Known rows, with every step that occurs:
ziki > lovu > vafo: [-0.34 -1.03  1.50 -0.95  0.99 -0.36 -2.99 -1.08 -1.04  0.42  1.42 -0.46
  1.70  0.76 -0.43  1.18 -0.23]
vebe > vafo: [ 1.31  0.20 -0.88 -0.48  1.86 -0.07  0.55  0.51  0.07 -0.27  1.99 -0.59
 -1.86  0.23 -1.33  2.22 -1.70]
ziki > vebe > lovu > vafo > vofab: [-1.04 -0.34  0.76  2.13  3.39  0.74 -3.15  0.98 -1.83  1.32  3.35  1.17
 -1.92 -0.47 -3.73  3.40 -3.01]
nesi > vofab > vebe > ziki: [ 2.94 -1.29  1.27 -0.11 -0.07 -1.52 -0.16 -1.39 -0.55 -2.56 -1.33  2.46
 -2.15 -1.84  1.64  1.22  0.62]
lovu > vafo > vofab > vebe > ziki: [ 2.25  1.33  2.73  4.19  3.15 -1.27  0.08 -1.73 -2.33 -1.32  0.87  2.71
 -3.58  0.23  0.14  2.73 -2.40]
vebe > ziki > lovu > vofab: [ 0.78 -0.42  0.55 -1.88  0.39  1.04 -1.47 -1.12 -1.66 -1.06  0.15  1.16
 -0.12  1.17  3.16  0.64 -2.20]
nesi > vebe > vafo: [ 0.04 -1.99  0.25 -2.24  2.22  0.04 -0.23  0.21  0.64 -1.25  0.77  0.73
 -1.87 -1.72 -1.41  3.20 -0.59]
vafo > vofab > vebe: [ 2.67  1.78  2.83  3.82  0.84 -1.04 -1.84 -0.04 -0.66 -0.42 -0.24  2.45
 -3.21 -0.48 -0.35  1.51 -0.49]
nesi > vebe: [-1.35 -2.21  0.86 -1.63  0.44  0.07 -0.70 -0.31  0.51 -0.97 -1.12  1.45
 -0.15 -1.71 -0.22  0.99  1.05]
lovu > vafo > vofab > vebe: [ 1.19  1.02  3.65  4.47  2.86 -2.70 -1.76 -1.06 -1.80  0.97  1.36  1.91
 -1.83 -0.17 -1.76  2.35 -1.24]
vebe > vafo > vofab > lovu: [ 3.02  2.24  2.33  3.13  1.70 -0.93 -2.02 -0.59  0.04  0.53  1.61 -1.53
 -3.58  1.29 -3.23  4.71 -3.77]
nesi > vebe > vafo > vofab: [ 0.96 -1.24  1.08 -0.29  2.35  0.11 -0.96  0.46  0.27 -0.54  1.90  1.81
 -3.33 -1.42 -1.73  4.41 -1.75]
vafo > vofab: [ 1.06  0.68  1.10  1.83  0.04  0.12 -0.92  0.34 -0.35  0.64  1.16  1.02
 -1.37  0.23 -0.22  1.39 -1.14]
vebe > ziki: [ 1.01  0.37 -1.04 -0.16  0.44  1.39  1.80 -0.79 -0.42 -2.14 -0.59  0.60
 -1.68  0.49  1.82  0.28 -1.30]
ziki > vebe > vafo > vofab > lovu: [ 1.74  1.91  3.23  2.81  3.08 -0.26 -2.70 -0.03 -0.89 -0.23  1.33  1.14
 -5.54  0.66 -3.68  4.24 -3.38]
lovu > vafo: [-1.55 -0.77  0.81  0.63  1.85 -1.63  0.11 -1.15 -1.20  1.38  1.69 -0.59
  1.23  0.34 -1.34  0.96 -0.78]
lovu > vafo > vofab: [-0.44 -0.09  1.85  2.46  2.03 -1.56 -0.79 -0.81 -1.51  1.99  2.80  0.41
 -0.06  0.56 -1.69  2.18 -1.98]
vofab > lovu > vafo: [-0.84  0.41  2.88  2.19  1.59 -2.55 -1.52 -2.39 -0.84  1.56  0.19 -2.45
  0.90  1.29 -3.16  2.15 -1.87]
vebe > ziki > lovu > vafo > vofab: [ 1.85  0.02  1.64  0.75  1.54  1.11 -2.14 -1.44 -1.79 -1.06  1.97  1.05
 -1.48  1.44  1.21  2.79 -2.59]

Rows:
[ 2.52  0.43  2.59 -0.25  2.39 -1.74 -3.68 -0.17 -1.36 -0.36  1.11  1.34
 -2.09  0.27  0.15  2.60 -1.85]
ziki > lovu > vofab > vebe > vafo
[-0.54 -2.53  1.57 -3.50  0.80  1.02 -2.08 -1.46 -1.04 -2.03 -1.04  2.66
 -0.27 -0.54  3.07  1.59 -1.13]
nesi > vebe > ziki > lovu > vofab
[ 1.74  0.03  3.15  1.43  2.04 -0.79 -2.61 -0.94  0.54 -0.51  0.42  0.03
 -3.77 -0.30 -3.51  5.48 -2.72]
nesi > vebe > vafo > vofab > lovu
[ 1.15  0.71  1.15  1.15  3.31  0.76 -0.90  1.39 -1.14 -0.39  2.62  3.13
 -5.10 -0.38 -1.91  3.04 -2.46]
ziki > vebe > vafo > vofab
[-2.25 -3.05 -0.11 -1.27  2.23  0.08 -2.39 -0.15  0.00  0.35  1.45 -1.14
  1.34 -1.81 -3.02  3.42 -0.89]
nesi > vebe > lovu > vafo
[-2.22 -2.92 -0.25 -2.01  1.26  0.01 -2.59  0.53 -0.18  0.97  0.66  0.10
  1.17 -1.85 -1.44  2.59 -1.82]
nesi > vebe > lovu > vofab
[ 1.16  0.78  1.65  1.35  1.97 -1.41  0.81 -1.55 -1.86 -1.25 -1.04  2.71
 -2.42 -0.14  2.19  0.54 -2.15]
lovu > vofab > vebe > ziki
[ 1.26  0.68  1.84  1.17  3.39 -2.96 -0.57 -0.22 -1.54  0.53  1.46  1.44
 -2.56 -0.23 -0.89  2.39 -2.52]
lovu > vofab > vebe > vafo
[ 0.10  0.48  2.76  1.60  1.62 -2.73 -1.07 -0.78 -1.55  0.89 -0.35  2.05
 -0.69 -0.50  0.28  0.21 -0.83]
lovu > vofab > vebe
[ 3.87  1.24  1.54  0.27  0.34  1.62 -2.27 -0.94 -0.52 -4.11 -2.40  2.12
 -3.13  0.36  2.94  0.77  0.04]
vofab > vebe > ziki > lovu
[ 0.16 -0.23 -0.09  2.43  1.90  0.17 -2.47  0.57 -1.06  2.05  3.61 -1.54
 -0.03  0.07 -3.24  3.76 -3.19]
vebe > lovu > vafo > vofab
[ 1.31  0.25  3.48  0.05  0.82 -1.48 -4.24 -0.69 -1.47 -0.03 -0.73  2.07
 -0.21  0.09  1.29  0.48 -0.30]
ziki > lovu > vofab > vebe
[ 2.31 -1.63  0.24 -0.06 -0.43 -1.15 -3.81  0.74  0.45 -0.54  0.00 -0.14
 -0.21 -2.69 -1.83  2.44  0.61]
nesi > vofab > vebe > lovu
[ 2.25  0.81  4.38  2.93  1.88 -1.45 -4.87 -1.08 -1.81 -0.08  1.00  1.97
 -1.56  0.43 -0.78  2.62 -0.71]
ziki > lovu > vafo > vofab > vebe
[ 1.72  1.92  3.14  3.64 -0.09 -0.76 -2.53 -1.00 -0.02  0.82 -0.45 -0.92
 -1.64  1.13 -2.08  2.57 -2.18]
vafo > vofab > lovu
[ 2.27  0.97  0.14  1.40  2.00 -0.04 -0.30  0.86 -0.35  0.47  3.01  0.30
 -3.23  0.41 -1.54  3.64 -2.81]
vebe > vafo > vofab
